Each row was made from one walk, in order. Every step used is in the known rows, and no mark comes twice. Write each row's walk.
Known rows:
rabe/bevu/renefu/midefef/sufe: -.09, -.51, .10, .39, .03, -.17, .16, -.10, -.10, -.20, .15, .14, -.08, -.03, .18, -.03, -.16, .00, .31, -.19, -.24, -.11, .23, .04, .10, -.24, .11, .17
midefef/renefu/bevu: .04, -.12, .03, .02, -.06, .22, .11, .01, -.25, .22, -.04, .16, -.29, -.06, .18, .30, -.48, -.14, .07, -.04, .14, -.05, -.06, .10, -.04, .02, -.06, .07
mutib/nazov/midefef/sufe: .06, .17, -.22, -.30, -.19, -.37, .00, -.22, .23, -.49, .10, -.36, .28, -.32, -.12, -.11, .52, .22, -.28, .40, .04, -.04, -.06, .15, -.28, .06, .07, .06
renefu/midefef/dufe/kaga: .16, -.26, .32, -.27, -.04, .23, .11, .10, .09, .17, -.42, .19, -.43, .31, -.11, -.05, -.10, .08, .07, .33, -.33, -.24, .29, -.22, -.21, .30, .06, .17
topip/bevu/renefu/midefef/dufe/kaga: .10, -.77, .51, .21, .20, .19, .36, .00, -.01, .40, -.10, .30, -.26, .16, .16, .12, -.16, -.18, -.04, -.10, -.63, -.21, .39, -.17, .16, .01, -.12, -.02
topip/bevu/sufe/midefef/dufe/kaga: .07, -.46, .20, -.22, -.35, .25, .06, -.07, .18, .02, .13, .25, .19, .15, .13, .08, .15, .14, .09, .36, -.35, .16, .21, -.02, -.33, .01, -.01, -.12
nazov/topip/bevu/renefu/midefef: .07, -.19, .18, .38, .52, -.10, .00, .13, -.21, .21, -.03, -.03, -.07, -.15, -.07, .02, .13, -.43, -.05, -.42, -.05, -.05, .01, -.22, .31, -.12, -.21, .02
bevu/renefu/midefef/nazov/topip: -.12, .28, -.12, .23, .33, -.21, -.10, .19, -.06, .11, -.24, .05, -.07, .19, -.36, -.07, .08, -.16, .09, -.13, -.10, -.24, .00, -.08, .37, .19, -.30, .17
vared/kaga/dufe: .37, .27, .26, -.17, -.08, .34, -.20, -.05, .43, -.01, -.37, .02, -.37, -.30, -.06, -.54, -.10, .29, .04, .66, .30, .00, .11, .05, -.36, .29, .74, -.03
nazov/topip/bevu/sufe: -.02, .01, .03, .12, .12, .01, -.17, -.05, .06, -.24, .07, -.04, .26, -.18, .07, -.19, .50, -.03, -.01, -.04, .27, .24, -.07, -.15, .02, -.13, -.36, -.16
topip/bevu/sufe: -.09, -.34, .21, .08, -.10, .15, -.08, -.15, -.10, -.03, .09, -.06, .01, -.07, .21, -.22, .12, .17, -.07, .10, .21, .20, .11, .02, -.02, -.27, -.19, .06
kuzerud/midefef: -.04, .45, -.13, -.17, .10, .19, -.18, .04, .13, -.11, -.05, -.28, -.35, -.09, -.11, -.41, -.12, .29, -.21, .09, .11, -.04, -.03, .08, -.12, -.29, .59, .11
bevu/sufe/midefef: .03, .09, -.14, -.23, -.27, .19, -.29, -.06, -.07, -.13, .07, -.04, -.06, .11, -.09, -.18, .00, .18, .20, .46, .23, .34, .01, .14, -.34, -.12, .16, .35
kaga/dufe: .23, .19, .11, -.45, -.16, .16, -.09, -.02, .15, -.10, -.16, -.05, -.25, -.18, -.14, -.47, -.05, .49, .07, .50, .34, -.04, .07, .06, -.22, .14, .67, .04
renefu/bevu/sufe/midefef/kuzerud: .13, .13, -.16, -.07, -.48, -.01, .17, -.17, -.04, -.02, .20, -.01, .31, .24, .13, .21, -.48, .01, .35, .22, .18, .28, -.01, .24, -.08, -.22, -.10, .21
bevu/renefu: -.08, -.11, .02, .09, .26, .17, -.06, -.13, .01, .10, .02, .03, -.33, -.13, .09, -.22, -.04, .02, .06, .04, .19, .04, .22, .08, .05, -.21, .13, .11
rabe/bevu: -.15, -.05, -.13, -.15, .03, -.15, -.22, .10, -.03, -.07, .08, -.18, -.20, -.18, -.03, -.19, .10, .40, .25, .02, .32, -.06, .11, -.01, -.24, -.14, .62, -.22
kuzerud/midefef/renefu: -.03, .35, -.14, .01, .04, .27, .02, .07, -.01, -.16, .03, .02, -.40, -.06, -.05, -.12, -.33, .07, -.22, -.09, -.13, -.04, -.19, .25, -.10, -.20, .33, .03
mutib/nazov/topip/bevu: .09, .12, -.10, -.25, .26, -.32, -.23, .10, -.16, .00, -.03, -.47, .36, -.48, -.14, -.14, .83, .15, -.24, .03, .29, .00, -.03, -.16, -.08, .00, -.06, -.43
renefu/midefef/dufe/kaga/vared: .05, -.30, .32, -.49, -.02, .21, .25, .06, -.07, .12, -.19, .17, -.29, .52, .10, .22, -.04, .16, .02, .37, -.17, -.24, .29, -.21, -.28, .38, .30, .36
kuzerud/midefef/nazov: -.24, .53, -.29, -.17, -.11, -.02, -.14, .12, .11, -.07, -.16, -.29, -.19, .11, -.27, -.39, -.15, .51, -.22, .10, -.07, -.28, -.01, .17, .06, -.05, .39, .02
bevu/topip: -.18, .35, .19, -.22, .19, .12, -.17, -.08, .20, .12, -.17, -.10, -.32, -.09, .01, -.24, -.05, -.05, -.02, .03, .36, .19, .05, -.24, -.11, .13, .20, -.15
topip/bevu/renefu: -.12, -.40, .17, .23, .28, .11, .08, -.13, -.13, .23, .16, -.11, -.12, -.30, .21, -.13, .03, .04, -.13, -.25, .10, -.01, .21, .00, .21, -.31, .09, -.16
nazov/topip/bevu/renefu/midefef/sufe: .06, -.37, .20, .46, .28, -.14, .16, -.14, -.06, -.09, .05, .11, .24, -.30, .16, .01, .26, -.32, -.10, -.42, -.19, -.05, .03, -.15, .36, -.14, -.50, .04
kuzerud/midefef/dufe: .07, .19, -.07, -.26, -.03, .07, -.04, -.02, .32, -.18, -.25, -.04, -.26, .03, .12, -.35, -.01, .25, -.13, .05, -.16, -.14, -.08, .18, -.03, -.06, .55, -.16
kuzerud/midefef/nazov/topip/bevu: -.18, .55, -.27, .02, .11, -.23, -.15, .20, .20, -.09, .00, -.35, .30, -.12, -.27, -.25, .26, .31, -.37, -.30, -.04, -.27, -.25, -.06, .22, -.05, .15, -.42
sufe/midefef/kuzerud: .02, .36, -.32, -.35, -.32, -.18, .07, -.02, -.06, -.08, .05, -.26, .17, -.07, -.05, -.07, -.09, .21, .16, .12, .32, .02, -.03, .15, -.15, -.10, .45, -.04

Write each row's walk:
-.05, -.68, .31, .45, .03, .01, .31, -.22, -.26, .04, .03, .10, .00, -.16, .32, -.01, -.13, -.16, -.12, -.31, -.26, -.13, .22, .04, .34, -.22, -.28, .24	topip/bevu/renefu/midefef/sufe
.01, .36, .06, .09, .18, .00, .11, -.03, .30, .07, .11, .12, -.28, .10, .03, .56, -.58, -.62, -.05, -.33, -.03, .15, -.28, -.10, -.04, .35, -.04, -.05	nazov/midefef/renefu/bevu/topip
.05, .10, -.17, -.05, -.04, -.07, -.27, .04, .01, -.19, .20, -.12, .38, -.14, -.07, -.05, .47, -.05, .11, .02, .24, .29, -.16, -.08, -.20, -.11, -.05, -.07	nazov/topip/bevu/sufe/midefef
-.01, -.51, .16, -.42, -.35, .26, .19, -.06, .02, -.06, .32, .20, .29, .37, .33, .34, .17, .22, .05, .40, -.19, .14, .22, -.03, -.42, .10, .24, .02	topip/bevu/sufe/midefef/dufe/kaga/vared
-.19, .45, -.20, .21, -.02, -.11, -.15, .08, .25, -.30, .06, -.18, .41, .08, -.17, -.28, .24, .28, -.25, -.13, -.11, -.02, -.22, .04, .22, -.18, -.24, -.20	kuzerud/midefef/nazov/topip/bevu/sufe
-.22, .33, -.40, -.38, -.35, -.11, -.27, .11, -.10, .11, -.15, -.21, .03, .06, -.32, -.10, .01, .43, .05, .30, .20, -.25, -.01, .14, -.16, .19, .37, .08	sufe/midefef/nazov
.22, -.18, .05, .22, .48, -.26, -.04, .13, -.37, .22, -.05, -.26, .15, -.20, -.20, -.02, .43, -.28, -.19, -.23, -.09, -.01, .07, -.16, .18, -.09, -.31, -.06	mutib/nazov/topip/bevu/renefu/midefef
-.10, .11, -.06, .06, .06, -.32, -.09, .27, -.21, .12, -.29, -.22, .16, .05, -.32, -.01, .24, .06, -.17, -.23, .03, -.38, -.10, -.21, .28, .26, -.20, -.09	renefu/midefef/nazov/topip/bevu
.11, -.15, -.09, -.33, -.39, .06, -.16, -.08, .16, -.24, -.11, .20, -.01, .24, .17, -.10, .13, .13, .22, .42, -.03, .20, -.07, .26, -.30, .07, .13, .09	bevu/sufe/midefef/dufe
-.08, .10, .20, .05, .11, .22, .10, -.05, -.01, .33, -.06, .27, -.34, .05, .20, .39, -.59, -.42, .10, -.26, .10, .16, -.12, -.15, .03, .27, -.16, -.13	midefef/renefu/bevu/topip
.00, -.35, .20, .29, .00, .09, .19, -.18, -.15, -.05, -.09, .20, -.19, -.02, .16, -.07, -.14, -.12, .08, -.04, -.21, -.05, .21, .04, .19, -.13, -.23, .48	bevu/renefu/midefef/sufe
.10, -.01, -.21, -.13, -.25, .18, .00, .09, -.36, .33, .08, .11, -.18, .04, .05, .48, -.51, -.20, .15, .00, .07, -.02, -.18, .19, -.18, .08, .19, .15	sufe/midefef/renefu/bevu
.08, .28, -.22, .02, -.21, -.29, .09, -.04, .08, -.35, .28, -.15, .69, -.08, .05, .05, .31, -.02, .15, -.12, .22, .34, -.21, .05, .03, -.22, -.23, -.30	nazov/topip/bevu/sufe/midefef/kuzerud
-.11, .56, -.43, -.19, -.25, -.15, -.39, .13, .16, -.27, -.05, .01, .35, .24, -.38, -.10, .36, .16, .20, .31, .17, .10, -.18, .04, -.14, .19, -.19, .06	bevu/sufe/midefef/nazov/topip
.02, .23, .00, -.09, -.09, .19, .00, .03, -.12, .34, .07, .19, -.23, .08, .06, .54, -.67, -.48, .17, -.17, .04, .22, -.19, -.03, -.17, .27, .09, -.06	sufe/midefef/renefu/bevu/topip
-.25, .07, -.14, .24, .29, -.22, -.04, .09, .09, .09, .05, -.05, .32, -.21, -.06, -.04, .36, .02, -.10, -.34, .00, -.18, .02, -.08, .39, .00, -.27, -.36	midefef/nazov/topip/bevu/renefu
.13, .21, -.08, .14, .01, .29, .13, .05, -.11, .14, .05, .10, -.34, .05, .10, .19, -.66, -.11, -.10, -.16, -.18, -.10, -.21, .23, .04, -.19, .17, .10	kuzerud/midefef/renefu/bevu
-.05, .23, .26, -.12, .18, .13, -.12, -.10, .11, .40, -.09, -.01, -.26, .02, .10, .08, -.41, -.20, .11, -.05, .33, .19, .04, -.30, -.01, .20, .07, -.03	renefu/bevu/topip
-.17, .16, -.37, .09, .13, -.29, -.18, .16, -.03, .13, .17, -.13, .44, -.15, -.21, .09, .31, -.04, -.04, -.32, -.04, -.14, -.08, .00, .17, .04, -.01, -.31	sufe/midefef/nazov/topip/bevu/renefu
.07, -.01, -.21, .12, -.09, .05, -.07, .09, -.14, -.26, .25, .18, .31, -.09, .00, .24, .28, -.32, .04, -.14, .02, .30, -.31, .11, -.16, -.04, -.30, -.16	nazov/topip/bevu/sufe/midefef/renefu
.04, -.22, .12, .20, -.17, .35, .11, -.10, -.14, .07, .08, .36, -.18, .21, .22, .31, -.46, -.21, .22, .12, .00, .19, -.02, .17, .00, -.08, -.48, .22	midefef/renefu/bevu/sufe
.03, -.41, .23, .43, .09, -.17, .48, -.14, -.24, .22, .04, -.10, .05, .04, .16, .04, -.38, -.20, -.05, -.44, -.09, -.11, .19, .09, .51, -.32, -.15, .03	topip/bevu/renefu/midefef/kuzerud
.21, -.27, -.01, -.21, -.42, .12, -.07, -.08, .07, .07, -.02, .24, .02, .31, .30, .22, -.23, -.02, .33, .33, -.07, .18, -.03, .20, -.15, .14, -.02, .15	renefu/bevu/sufe/midefef/dufe
-.06, .23, -.17, -.04, .03, -.05, .03, .07, .16, -.27, .08, -.05, -.28, -.05, -.10, .18, -.06, -.19, -.19, -.03, .04, -.06, -.25, .20, -.23, .09, .20, .06	nazov/midefef/renefu
.10, .11, -.12, .08, .03, -.02, .13, .01, .05, .02, .15, .05, -.27, .01, .03, .49, -.41, -.34, -.09, -.11, -.03, -.09, -.27, .15, -.11, .14, .06, .13	nazov/midefef/renefu/bevu
.13, -.34, .11, .29, .21, -.33, .18, -.09, -.30, -.10, .03, -.11, .43, -.30, -.01, .01, .53, -.22, -.22, -.20, -.24, -.04, .06, -.10, .22, -.10, -.58, -.04	mutib/nazov/topip/bevu/renefu/midefef/sufe
.13, -.45, .34, .02, .46, .03, .37, .08, .03, .17, .12, .27, .11, .26, .19, .41, .25, -.29, -.02, -.22, -.44, -.15, .22, -.33, .06, .19, -.06, -.07	nazov/topip/bevu/renefu/midefef/dufe/kaga/vared
-.20, .39, -.26, .33, .35, -.20, .00, .11, .22, -.04, .17, -.15, .27, -.11, -.10, -.19, .12, .08, -.29, -.47, -.28, -.22, -.11, .06, .41, -.22, -.02, -.38	kuzerud/midefef/nazov/topip/bevu/renefu
-.25, .11, -.10, .08, -.04, -.18, -.13, .02, .14, -.20, .00, -.07, .45, .01, -.11, -.17, .48, .22, -.04, -.04, .13, .02, -.10, -.09, .20, .06, -.51, -.24	midefef/nazov/topip/bevu/sufe
.02, -.20, .17, -.03, -.24, .03, .05, -.12, -.19, -.17, -.24, .04, -.16, -.03, .04, -.20, -.05, .11, -.02, .17, .05, -.10, .10, -.04, .00, .04, -.04, .44	renefu/midefef/sufe
-.13, .00, .05, .24, -.05, -.22, -.09, .16, -.12, -.06, -.19, -.03, .23, .27, -.27, -.07, .21, .01, -.05, -.08, -.02, -.11, -.06, -.11, .29, .17, -.61, .09	renefu/midefef/nazov/topip/bevu/sufe
.22, -.29, .13, -.30, -.38, .34, .08, -.06, .22, .21, .06, .41, .03, .38, .14, .29, -.29, .02, .34, .54, -.35, .17, .20, -.02, -.39, .12, -.07, .17	renefu/bevu/sufe/midefef/dufe/kaga
